What can hang from each mark:
k693: k575
k640: k297 k343
k297: k640
k313: k283 k841
k346: k423 k841
k575: k343 k423 k430 k580 k693 k841
k343: k547 k575
k735: k297
k841: k313 k476 k575
k423: k575

Each row was made from one small tree. The marks that hang from a mark follow it in brackets, in the order of their numbers. Every link used is in the known rows. Write each row's tree.
Known rows:
k693{k575{k430 k580}}: [  2.1  21.1  -7.8   3.3   4.7  -4.6 -25.9   3.2  -5.1  -6.9  -8.8  -5.2
  -6.3 -17.0   2.4   2.2  15.2   0.7  -2.3   6.8   7.3  -2.6 -17.5   8.8
  -2.1  20.3]
k693{k575{k423 k580 k841{k313}}}: [  6.0   9.8 -12.5   4.8  16.4   4.8 -17.4  -0.2   0.9  12.7 -15.3  -5.8
   1.4  -9.2   6.3  13.5  13.0  -8.2  -2.7   5.3   3.5   1.3 -20.0  -0.4
 -19.0  34.8]
k346{k841{k575}}: [  3.0 -14.3 -15.9   0.4   3.0 -10.5  -0.3  17.8  -4.2  -5.2  -4.7  -7.1
  13.2   8.6  -2.5  13.9 -11.9 -13.9  13.6   6.3   7.3  13.2  -8.3  -3.9
   5.5   4.2]
k640{k297 k343{k575{k693}}}: [  9.1 -16.7   3.8   4.7  18.6  -1.0 -22.7  -9.7   6.4 -13.9   7.7   7.5
  -1.9 -20.5   2.8  -3.9 -13.4  -4.0  -2.6   7.0  19.8   2.9  -2.3  -4.5
 -23.2  14.8]
k343{k547 k575{k423 k430 k580 k693 k841{k476}}}: [ -6.3  17.4 -10.4  41.2  32.2  -9.0 -28.5 -39.4   8.8 -12.8 -27.6   4.1
 -15.5 -19.5   3.7  -1.7  41.0 -17.4  -2.8   6.4   4.3   9.6 -13.3  -0.7
 -40.2  65.4]
k346{k423 k841{k476}}: [  3.2  -3.0   0.7   8.5   1.1   4.9   6.0  27.3  -8.6  21.9  -9.1  -8.6
  20.2  16.7 -12.3  32.0  13.0 -17.4  19.0  12.6  -1.9  25.0   9.2  -5.1
   3.9  14.5]
k693{k575{k343{k547} k423 k580 k841{k476}}}: [ -9.6  16.1  -3.3  14.1  13.7  -1.9 -22.8 -10.4  -2.3  -0.2 -15.2 -11.5
 -12.2 -17.4   2.9   9.2  29.3  -7.8   0.9   2.8   0.0   6.0 -16.4 -11.5
 -27.6  43.1]
k575{k430 k580 k693 k841{k313{k283}}}: [  2.7  16.1 -14.9  30.4  22.0   5.7 -40.2 -11.2   3.3 -17.8 -15.1  -8.3
  -2.5 -24.6   7.4  -0.3  17.4   3.5 -25.2  16.5  10.3  12.9  -3.4  29.9
 -15.8  49.1]
k693{k575{k423 k580}}: [  3.7  16.0 -10.9   1.8  14.1   0.3 -13.4   1.9  -0.1  10.6 -16.1  -0.1
  -1.1 -10.3   0.8   9.1  16.9  -3.5   0.8  -0.4   2.2   3.9 -20.4   0.3
 -13.3  24.2]
k575{k343{k547} k430 k693 k841}: [-16.6  12.4   3.0  31.5  15.6   8.1 -46.5 -26.4   0.4 -43.9  -1.9 -22.1
 -11.7 -28.6   9.3 -24.8  25.0   0.2 -16.5  12.7  14.9   8.5   4.2  -6.5
 -25.0  46.2]
k297{k640{k343{k547 k575{k430 k580 k693}}}}: [  7.0  -7.1  16.0   6.9  24.1  -0.2 -12.8  -6.3   3.2 -12.4  -2.6   6.5
  -1.4 -10.3  10.0  -4.7  -2.3 -16.2  -4.3  15.4  17.9  -6.7   1.5  -6.4
 -25.7  17.9]
k841{k476 k575{k343{k547} k430 k693}}: [-18.0   4.2  -5.0   5.0  -0.4 -23.0 -15.3 -12.9   9.5 -42.1  -5.1   6.3
 -14.9 -15.7  -6.5  -0.1  33.6  -0.8  -4.9   0.7  -1.2  10.4 -11.3   6.9
 -23.5  29.3]
k735{k297{k640{k343{k547}}}}: [  8.9  -8.3   1.5  -4.9  14.2  -0.9   7.6   5.4  14.8  -6.6  10.2   4.4
 -22.4  -4.6   2.2  -3.8  -1.5 -12.2  -6.4  23.9   5.7  -2.7   4.4   6.3
  -5.9  -3.7]
k343{k547 k575{k423 k580 k693 k841{k313 k476}}}: [ -0.5   9.3 -10.2  27.5  27.9  -3.8 -18.8 -43.9  17.3   6.1 -25.4  12.4
  -5.9 -12.6   1.1   4.4  33.4 -17.8   0.3   1.7  -1.9   4.1 -10.2  -3.3
 -45.4  53.5]
k297{k640{k343{k575{k430 k580 k841}}}}: [  7.7 -12.4  15.6   7.5  25.2  -2.6  -9.9   6.1  -2.6  -9.4   1.6  -2.4
  -1.6  -8.2  13.0   0.3 -13.7 -14.4  -3.3  15.3  22.8  -4.3   0.0  -8.6
 -17.9  19.6]
k313{k283 k841{k476 k575{k343{k547} k430 k580}}}: [ -3.2  -1.4 -12.0  41.1  -5.4 -15.2  -4.9   6.2  -3.6 -25.8   1.9  -9.6
  -9.5 -16.5  -8.8  14.1  10.6  -4.1  11.7  -1.7  11.6   7.3  -1.1  14.8
   0.1  14.3]
k343{k547 k575{k423 k430 k580 k841{k313{k283}}}}: [  4.5  10.4  -8.8  33.3  30.4  -0.3 -13.2 -36.9   6.4 -10.2 -21.7  -0.9
 -17.5 -13.5   9.4   3.5  22.9 -16.7  11.0   3.0   4.9   2.3  -9.8   3.7
 -28.6  47.2]
k575{k343 k423 k580 k841{k313 k476}}: [-10.6   1.2   5.3   7.7  36.1   5.0  -1.1  -7.6   1.1   1.9 -17.6  -4.4
  -6.8 -15.1  -3.0   9.1  25.2   1.2 -11.4   4.5   6.3  22.5  -6.4   9.7
 -33.2  48.6]
k640{k343{k547 k575{k423 k693}}}: [  5.5  -9.7  11.4  12.5  25.9   7.4 -16.3 -26.2   3.1 -15.2  -9.1  13.6
  -5.1 -10.1   9.7 -15.1   3.6 -11.5   1.8  -4.5   6.0  -6.6  -2.0 -14.7
 -35.3  31.0]
k297{k640}: [  4.7  -5.8   9.0  -4.7   6.0  -3.0   5.3  11.5   4.5   5.2   5.2  -3.5
   4.4   2.7   4.0   7.0  -5.6 -11.4  -1.7  14.3  10.7  -0.7   3.4  -3.9
  -4.9  -6.0]
k735{k297}: [  5.0   2.3 -13.2  -2.9   5.0  -3.9   6.4   2.0  15.9  -1.4   8.2   1.5
 -22.8  -5.4  -5.0  -4.7   4.7   0.5  -4.2  12.3  -1.2   4.1   0.2  13.1
   6.9  -4.9]
k343{k547 k575{k430 k841{k476}}}: [ -5.1   7.1  -0.5  30.5   5.8 -14.2 -18.5 -33.0   2.8 -16.3  -7.1  -5.2
 -20.7  -8.6   7.5  -0.7  21.7 -18.8  11.9   5.0   0.5  -7.1  -5.3 -11.0
 -20.3  36.1]
k423{k575{k343}}: [ -3.9   1.9   5.6  -5.1   0.4   0.3 -15.7   9.7   2.8  -7.1   3.2 -18.7
 -10.8 -13.7   2.1  -8.2   8.9  17.5  14.3 -12.0   4.6 -10.6  -1.3 -10.2
 -10.9   3.1]
k346{k423}: [  2.5   3.7  -0.6   7.8   3.3  16.6   7.0  10.2  -1.7  10.6  -5.4   0.3
  12.6   7.5  -4.0  17.8   8.8  -5.1  12.2   0.5  -1.4   9.4   8.3 -10.4
  -0.3   9.2]
k575{k693}: [ -0.6   6.8  -6.2   6.7   3.6   2.5 -21.6 -10.0   9.9  -2.8  -3.2   3.4
   7.5  -9.4  -1.4  -9.7  10.1   3.6 -13.4   1.3   2.3   5.1   0.7   2.2
 -12.1  12.8]
k735{k297{k640{k343}}}: [ 10.3  -9.4   1.0  -7.3  15.0  -2.2   7.5  11.8  14.3  -4.6  12.6   2.3
 -20.3  -5.3   1.8  -3.9  -5.9  -8.3  -7.9  22.4   9.1   0.1   3.7   8.1
  -2.2  -4.6]

Which tree is each row?
[  8.0 -12.6   0.5   7.4  25.4  -1.2 -23.7  -9.7   5.0 -11.6   0.7  11.8
  -1.4 -24.4   0.9  -0.7 -10.9  -2.3  -6.0   8.4  20.8   5.9  -5.0   0.8
 -25.3  20.9]  k640{k297 k343{k575{k580 k693}}}
[  4.3  14.5  -3.8   1.9   9.1  -0.9 -18.2   4.0  -2.0  -7.9  -6.9 -10.5
  -7.7 -10.1   5.7  -0.9  20.1  -4.9   1.8   3.6   6.9   2.1 -18.3   2.5
  -7.7  23.2]  k693{k575{k423 k430}}
[-22.4  22.0  -0.5  39.0  43.7   2.5 -36.5 -24.0  -0.4 -32.4 -29.1  -8.9
 -17.2 -32.9   0.3  -8.9  55.3  -2.8 -26.2  15.3  10.5  30.0  -8.7  12.0
 -45.2  80.1]  k575{k343{k547} k423 k430 k580 k693 k841{k476}}
[ -9.0   2.4   1.4  14.0  40.3  18.1  -3.5 -22.2   1.3  -6.0 -21.5  -3.5
  -5.6 -15.5   2.9   1.9  21.8  -5.2  -6.2   5.7   7.1  14.1  -4.7   0.3
 -36.8  45.7]  k575{k343{k547} k423 k580 k841{k313}}
[ -0.3   3.5  -2.5  14.5  -0.3   9.9  -5.4  21.6  -2.3  12.5  -8.2 -13.3
   4.0   4.4   0.2  25.2  18.7  -2.8  17.8  -1.1  -5.2   1.4   3.7 -16.2
  -9.7  24.2]  k346{k423{k575{k841{k476}}}}
[ -0.7   6.1   1.5  -1.0  -5.5   6.1 -26.0 -14.6   3.0  -4.5   5.3 -16.6
  -4.7 -12.8   8.3  -1.4   7.3  -5.0   7.0   2.3   3.0 -12.2  -6.5 -17.2
 -16.3  15.3]  k693{k575{k343{k547} k841{k313}}}
[  6.5 -17.8   7.7   6.3  15.1   0.2 -11.3 -17.7   2.6 -16.7   4.3   9.9
  -9.7 -14.8   4.3   1.2  -9.2 -13.6   7.1   9.2  12.0  -5.0  -1.5  -9.0
 -24.8  10.1]  k640{k297 k343{k547 k575}}
[ -0.8  14.8  -2.5   5.9  24.3   6.5 -27.5  -3.1  -2.7 -11.5 -10.3 -16.7
  -7.8 -23.1   7.0  -1.2  20.3   0.5  -4.2   6.9  15.6   7.0 -17.8   3.9
 -19.8  42.1]  k693{k575{k343 k423 k430 k580 k841{k313}}}
[  7.1 -16.1  17.5   7.1  16.9  -0.2  -5.8  -3.6   0.8  -6.3   3.5  -0.4
  -1.9  -2.0  14.1   1.1 -12.4 -21.7   3.0  13.5  14.5 -11.4   3.7 -19.4
 -22.9  12.7]  k297{k640{k343{k547 k575{k841}}}}
[ -1.4   0.4  -5.5  -5.3  15.2 -16.4   9.3  -2.9  11.1 -25.0 -11.5   7.5
 -18.4 -13.0  -7.1  19.8  27.9   5.6   3.4  -4.4  -2.1  20.5 -13.8  37.1
 -19.7  27.3]  k841{k313{k283} k476 k575{k343 k423 k430 k580}}
[  4.1  -7.3 -13.1  -4.4  19.4 -12.5  -3.0  12.7   4.5  -4.3 -18.5   5.7
  12.3   1.3 -10.3  17.7  18.2 -12.7  -2.1  14.7   6.1  25.0 -14.3  26.5
 -13.9  29.1]  k346{k841{k313 k476 k575{k423 k430 k580 k693}}}
[  3.6  -7.0 -19.1  38.7 -15.2 -16.5  -7.9   9.9   4.9 -10.5   6.5  -6.5
   2.4  -8.1  -8.2  16.2   3.5  -6.3   8.0  -4.9   6.7   5.7  -0.1   9.1
   0.5   8.5]  k313{k283 k841{k476 k575{k693}}}
[-10.6   4.8   7.0  10.7   2.8  -7.9 -27.6  13.3  -4.4 -21.3   1.0 -30.4
 -21.8 -18.1   6.6  -4.4  21.4  12.1   6.0  -0.7   6.7  -5.8  -4.2  -4.0
 -13.8  28.9]  k423{k575{k343 k430 k841{k476}}}
[ -7.5  -5.7   9.6   5.0   6.3  13.3 -10.8 -22.9   2.9 -13.6   4.5 -13.4
  -5.5  -9.4   6.8  -6.4   4.0  -3.8   1.5   4.9   4.0  -4.6   7.6 -12.3
 -20.5  16.5]  k575{k343{k547} k841{k313}}
[  3.4 -14.6 -16.5   2.0  12.9  -8.1   4.1  18.2  -3.5  -3.7 -10.4  -6.4
  12.9   9.4  -2.2  14.9  -5.8 -16.2  13.2   5.5   7.8  19.4 -11.7  -2.9
  -0.4  12.2]  k346{k841{k575{k423}}}
[ -2.6   1.3 -12.3  -7.0  32.9   3.6  -6.1 -20.1  17.1 -34.1 -18.9  17.2
   0.3 -19.1  -3.6  -3.9  26.6   1.6  -8.1   1.7  11.3  12.9 -16.8  22.2
 -34.9  34.6]  k841{k313 k575{k343{k547} k423 k430 k580 k693}}
[  9.9  -5.4  -3.7   6.6  32.0  -4.3   0.3   7.1  13.0  -8.8   3.6  -0.8
 -25.1 -12.0   5.1  -3.4   0.6 -11.7  -8.6  24.3  16.4   6.4  -3.2   9.2
 -10.2  18.9]  k735{k297{k640{k343{k575{k423 k430 k580 k841}}}}}
[ -7.1  13.1   4.1   6.9   6.4   2.6 -36.4  -4.2   6.5 -27.4  -3.3 -17.6
 -14.7 -24.6   3.3 -20.2  29.2  15.5   3.4  -3.3   7.3  -8.3  -1.7  -1.2
 -21.6  21.0]  k423{k575{k343{k547} k430 k693}}
[ -4.9  -8.1   8.7   0.2   7.9  10.7 -11.4 -10.2   1.9  -9.6   9.5 -17.5
  -1.3 -10.7   6.1  -6.8  -5.0   4.2  -1.8   2.0  10.8   1.0   6.5  -8.9
 -13.0  14.9]  k575{k343 k841{k313}}
[-10.9  16.1  -2.1   7.9  22.0   6.8 -29.3 -17.2   7.5 -11.1  -9.2   2.6
   3.5 -29.4  -7.6 -16.4  16.0  17.9 -16.7  -2.3  13.2  15.9   1.3   5.0
 -21.2  24.8]  k575{k343 k580 k693}
[  7.0  -8.5  12.5   9.0  21.0   1.6 -25.8 -12.6  -1.6 -23.4   0.9   6.1
  -4.7 -15.9  10.0 -20.2  -6.7  -0.4  -3.4  -2.4  16.3  -5.8  -1.2  -5.4
 -20.1  26.4]  k640{k343{k575{k430 k693}}}
[  7.4  -9.6  17.7   5.7  30.0   0.6  -2.2  -2.7   0.2 -10.3  -5.5   5.8
  -4.3  -6.4  10.5  -0.6  -1.5 -19.0   0.1  14.5  17.7  -4.2  -1.1  -6.6
 -25.8  19.2]  k297{k640{k343{k547 k575{k423 k430 k580}}}}
[ -2.3   5.9   2.0  11.4   3.1  17.2 -15.7   5.2   6.6   5.3  -7.0 -11.3
   5.7  -4.5  -1.6  14.4  27.9   0.8  13.8  -1.2  -3.2   1.3   8.4 -15.6
 -23.4  28.2]  k346{k423{k575{k343{k547} k693 k841{k313 k476}}}}
[ -7.9   7.7   5.8   9.1   4.6  -0.3 -38.3  -5.2   8.0 -22.5  -3.3 -21.0
 -15.7 -22.3   5.3 -10.5  34.1   9.6  -1.4   3.3   3.2  -9.0  -1.8   2.3
 -30.0  35.1]  k423{k575{k343{k547} k430 k693 k841{k313 k476}}}
[ -8.3  14.9  -3.1   8.4   0.8  -7.2 -29.9  -1.9  -4.1   0.4  -3.5 -15.1
  -8.8 -19.4   2.1   7.8  14.2   1.1  -0.7   2.0   3.8   0.9 -12.6 -10.4
 -13.9  30.2]  k693{k575{k343 k580 k841{k476}}}
[  0.4  13.6  -4.0  23.2  10.5  -5.5 -28.0 -41.6  13.0 -19.3  -7.9   4.6
 -10.5 -16.0   3.8 -16.7  22.9  -9.9   7.0   0.3   5.9  -6.0  -3.5  -6.0
 -22.9  26.9]  k343{k547 k575{k430 k693}}
[-12.7   8.1 -17.3  13.1  32.0  -4.6 -14.5 -15.0   7.7 -42.1 -21.9   8.6
  -7.1 -22.4  -1.9  -4.9  28.0   0.2  -7.0  -1.0  11.8  19.3 -19.2   7.5
 -29.5  42.9]  k841{k575{k343{k547} k423 k430 k580 k693}}
[  1.2 -10.3  -2.8 -13.1   0.8 -14.9  16.2  -4.9  17.2 -13.2  -0.6   5.7
 -13.1  -2.3  -5.9  20.7  17.1   2.3  11.9 -12.1  -9.3  14.1  -8.0  19.5
 -19.4  10.9]  k841{k313{k283} k476 k575{k343 k423}}
[  5.8   3.6  -8.1  19.3   9.9 -13.4 -12.6 -19.8   8.4  11.5  -6.3  -1.1
  -8.6 -10.1   2.4  12.5   3.1  -4.0   9.6  -4.6   2.4   1.0  -5.3   1.6
 -14.4  28.7]  k343{k575{k580 k841{k313{k283} k476}}}
[  3.9  -8.3 -14.3  39.0   4.4  -3.4  -2.7  11.4  -2.4 -28.2   6.7 -18.5
  -2.9 -14.0  -1.7   4.2  -3.0  -2.8  15.1  -6.6  22.2  10.5  -1.6   6.3
   3.6  10.7]  k313{k283 k841{k575{k343 k423 k430}}}
[ -4.2   0.3 -20.0   6.5   6.2 -12.8 -16.1  -1.5   7.7 -35.7  -6.1   5.5
  -0.7 -10.2   1.6  -1.9   8.9  -0.9  -6.2   0.7   8.0   6.7 -15.5   6.7
  -9.4  21.6]  k841{k575{k430 k693}}
[ -9.0  -4.5  -8.6   1.2  20.8  -7.8   1.3   1.0   2.2 -40.5  -6.2  -2.7
 -10.0 -11.3   1.6  -2.9  10.9   0.9   4.7  -5.5  13.6  15.3 -16.7   0.9
 -12.9  23.9]  k841{k575{k343 k423 k430}}
